Every row comes from one small tree of marks. The marks that hang from a mark follow it in brackets, in the order of their numbers. Every link used is in the known rows. Which tree was each row made from?
Known rows:
J990{J188{J959} J848}: [-31.3  -4.8 -13.1 -25.7 -19.6  -2.4 -20.7  11.0 -10.5 -23.6 -12.2   7.8
  -2.1  36.6  30.7 -17.9 -18.6   1.1 -19.7]
J990{J188{J332 J521 J959} J848}: [-28.6 -19.3 -10.8 -50.2 -35.8  43.1   0.7  -6.4  -8.9 -22.0  29.3 -16.1
  -1.2  19.6  38.3 -24.5 -14.0 -31.6  14.5]
J959{J188}: [ 20.6  14.4  -5.5  11.0  34.0 -39.5 -34.9  15.4   0.5  10.2 -34.5  24.0
   8.5 -11.8 -18.3  -2.2 -23.6  17.9   5.0]
J959{J188{J332{J417} J521}}: [ 18.6 -16.8  -6.8 -11.4   0.2  -5.3 -11.0  -9.8  -1.2  14.4   5.8   6.3
   8.3 -37.8 -15.4  10.7 -10.8  -4.3  32.0]
J521{J188{J332{J417{J220}} J959}}: [ -6.2   2.0 -23.4  10.9 -33.5 -19.1  -5.5 -10.2  17.5  28.8  -1.7  -7.3
   2.7 -29.5 -29.9   3.6  17.9  -4.5  -0.4]
J332{J188{J521 J959} J417{J220}}: [  1.8 -42.8 -17.6  14.0 -36.8  -6.4  20.4 -20.9   2.9  43.9  -6.1 -10.1
   6.6   3.8 -21.5   8.6  12.9 -22.6 -28.1]
J848{J990{J188{J332 J959}}}: [-18.4  26.8   8.1  -9.6  14.1  31.0  -0.8  18.3   0.3 -46.9  13.0 -13.3
   1.5  19.2  31.0 -19.1  -7.1  13.5  19.0]
J220{J417{J332{J188{J959}}}}: [  9.2  21.1 -20.2  29.3  24.0  -1.7   2.7  10.3  -2.6  37.2 -10.9  -9.0
  20.2  18.4 -30.8  -9.5   3.5  13.1  15.9]
J521{J188{J332{J417} J959}}: [-16.7  -6.8 -23.5   8.1 -21.1  -8.2  -6.0  -9.3   3.2  -2.4 -10.6 -12.3
  26.9 -29.4 -24.9   2.9  -3.5  10.3  23.8]
J990{J188}: [-12.0  19.2  12.5  -4.1  25.5 -20.5 -30.0   8.6   4.0 -34.0 -23.1  18.0
  -9.9  12.8  25.9 -13.5 -23.1  25.0 -26.2]
J188{J332 J959}: [ -7.0   4.7 -20.6 -10.4  -0.3  24.0  -5.6  14.1   0.8  -0.6 -11.5 -23.2
  18.5 -10.9  -2.3  -6.6 -18.4  -6.2  35.6]
J848{J990}: [  6.3  23.9  32.9  17.1  47.3 -10.4 -16.8  30.2  -9.0 -35.1 -29.2  16.3
 -13.7  12.9  11.8  12.3  -8.2  28.8   3.9]
J848{J990{J188{J332{J417} J521 J959}}}: [-24.7 -14.3  11.1 -18.9 -12.2  42.9  16.7  -5.3  -6.2 -37.0  25.2 -22.9
  -0.7   6.2  28.8  -7.6   0.6   2.2  24.7]
J417{J220 J332{J188{J521 J959}}}: [  7.3   3.8 -14.7  13.4 -11.0   6.4  16.3 -17.9  -6.2  41.8   2.2 -16.0
  13.8  19.1 -25.6  -6.9  10.9 -26.2 -29.4]
J220{J417{J332{J188{J521 J959}}}}: [  7.6  -2.1 -13.5  17.7  12.0  20.3  16.3  -6.1  -7.1  45.6   1.3 -22.9
  19.8  15.5 -28.5 -15.5   2.1  -7.5  28.7]
J990{J848}: [ -2.1   0.1   9.0 -14.5   6.9 -21.1 -30.2  20.8 -15.4 -16.9 -25.3  28.1
 -16.4  16.1  16.2  14.4 -13.7   4.2 -14.4]
J791{J188{J332{J417} J521}}: [  7.4 -12.0   9.3  -6.9   2.6   4.3  21.4  -2.6  -2.6  -5.5   9.0   4.6
   6.5 -12.0   0.2  -3.7  -4.6  -6.2  20.3]
J848{J990{J188{J332{J417} J521}}}: [-10.8  -1.3  36.2 -17.6  10.0  22.3   3.7  -6.0  -5.0 -54.5  25.8   2.1
 -20.6   0.8  39.3   4.7   3.3  14.2   6.6]
J848{J990{J188{J332 J521 J959}}}: [-19.7   3.2  15.0 -19.9   3.7  52.7  12.6   4.5  -4.2 -40.3  25.2 -27.7
  -0.2  16.5  34.1 -26.3  -7.2  -7.7  34.2]
J791{J188{J332{J417} J521 J959}}: [ -6.6 -25.8 -15.2  -8.4 -21.0  24.2  35.2  -3.2  -4.4  12.0   7.1 -19.8
  25.3  -5.6  -8.8 -15.3  -6.2 -17.6  39.3]
J791{J188}: [ 10.6  21.4  10.6  16.9  35.1 -29.8  -3.9  22.9  -0.9  -9.5 -31.0  23.2
   5.2  13.3  -2.2 -15.0 -17.9  16.9  -8.1]

Write each row's tree:
[  0.0  -3.9 -24.2  -6.1 -27.5   3.5  -3.2   5.3  12.9  33.6  -2.5 -14.5
  -5.8 -20.3 -12.4  10.6  14.2 -10.1   6.4] | J188{J332{J417{J220}} J959}
[  0.5   8.6  35.5 -14.8  -1.0  13.6   0.9  -6.8   9.2 -22.2  35.0   6.2
 -44.8   0.8  33.0   3.5  25.3  -1.5 -16.7] | J848{J990{J188{J332{J417{J220}} J521}}}
[ 29.5  -8.4  -6.0  -8.5 -11.3 -15.3 -11.8 -11.3  13.5  45.2  14.3  10.3
 -15.4 -39.4 -21.1   9.1  12.4 -17.6   8.0] | J959{J188{J332{J417{J220}} J521}}
[  9.1  27.8 -22.5  25.5   0.7 -15.4   2.4  -1.7  -1.9  33.5  -9.9  -1.3
  15.1  20.4 -27.2   0.7  11.5  -7.5 -42.8] | J417{J220 J332{J188{J959}}}
[ -5.9  17.6  39.8 -18.8  26.4  30.8  -1.3   2.2  -2.8 -57.3  27.2  -2.5
 -19.7  10.7  45.0 -13.5  -6.7   3.1  14.2] | J848{J990{J188{J332 J521}}}
[ -4.0  -4.6 -14.5  10.7   0.9  17.2  17.8 -17.0 -20.1  10.7  -7.2 -19.8
  38.7  20.3 -18.3  -5.6 -12.5 -12.7  -6.6] | J417{J332{J188{J521 J959}}}
[ -5.5 -33.0 -13.4  10.3  -7.8  13.9  17.8 -11.3  -8.8   9.7 -13.9 -19.5
  31.5  13.4 -10.5  -8.1 -17.8 -18.5   3.0] | J332{J188{J521 J959}}
[-12.5  -6.0  11.2 -15.7 -24.0  32.6  14.4  -5.9   8.2  -4.9  33.9 -19.1
 -25.3   5.6  22.8  -8.9  23.1 -11.5   2.7] | J848{J990{J188{J332{J417{J220}} J521 J959}}}
[  9.2  10.5   3.0   3.4  12.8 -18.3   8.8  13.6   1.6 -12.5  -2.4  18.7
   7.1  -9.4  -1.4   3.4  -3.0  14.5   6.6] | J791{J188{J332{J417}}}
[ 22.5  34.9   3.9  30.0  46.3 -22.3 -10.7   9.3  -1.6  20.5  -9.0  17.1
   1.1  13.0 -22.1   2.7   5.7  24.8  -4.8] | J220{J417{J332{J188}}}
[ 15.1 -28.3   8.5  16.5 -13.8 -26.8   7.2 -20.9   3.8  26.3  -4.0  15.5
 -13.4  -2.0 -11.7  21.1  15.3 -11.0 -46.2] | J332{J188{J521} J417{J220}}
[  0.2 -23.0   7.4 -17.9  -5.0  14.8  -1.6  -8.9  -3.8  -5.8   1.6  -6.7
  -3.1 -28.5   6.0  16.7  -7.3  -5.8  23.6] | J188{J332{J417} J521}
[ 15.6  -4.6  -0.3  27.2  -2.1 -48.5  -6.4  -4.5   8.7  17.9 -16.0  29.2
 -12.0   0.5 -14.8  29.1  16.1   9.6 -61.0] | J332{J188 J417{J220}}
[ 19.4  -2.8  10.3  -3.4  -9.9  -6.2  19.1  -4.4  11.5  26.5  19.0   8.7
 -18.9 -12.6  -5.1  -3.9  17.8 -19.3  -4.0] | J791{J188{J332{J417{J220}} J521}}
[ 13.4  10.3   0.6  -4.2  -4.4 -17.9 -16.2   3.8  14.1  17.7  -1.1  10.9
 -25.7 -26.0  -3.6  22.2  15.5   0.5 -13.4] | J188{J332{J417{J220}}}
[  1.8 -18.7 -25.1  25.0 -25.0 -29.3   6.2  -3.5   7.0  35.6 -17.4   4.3
   8.0   6.6 -23.1  16.2  15.0  -1.5 -41.4] | J332{J188{J959} J417{J220}}
[ -9.9  22.3  27.2  -6.7  21.7   0.5 -10.4   9.7  -2.0 -61.3  14.3  15.8
 -18.7   3.6  36.7  10.1   4.5  33.8  -7.1] | J848{J990{J188{J332{J417}}}}
[ -4.2   7.0   2.2   9.3   1.1 -29.3 -17.3  -8.4   5.0 -19.2  -9.3  13.0
   7.1 -35.9 -14.9  17.2  -1.2  19.0   3.3] | J521{J188{J332{J417}}}
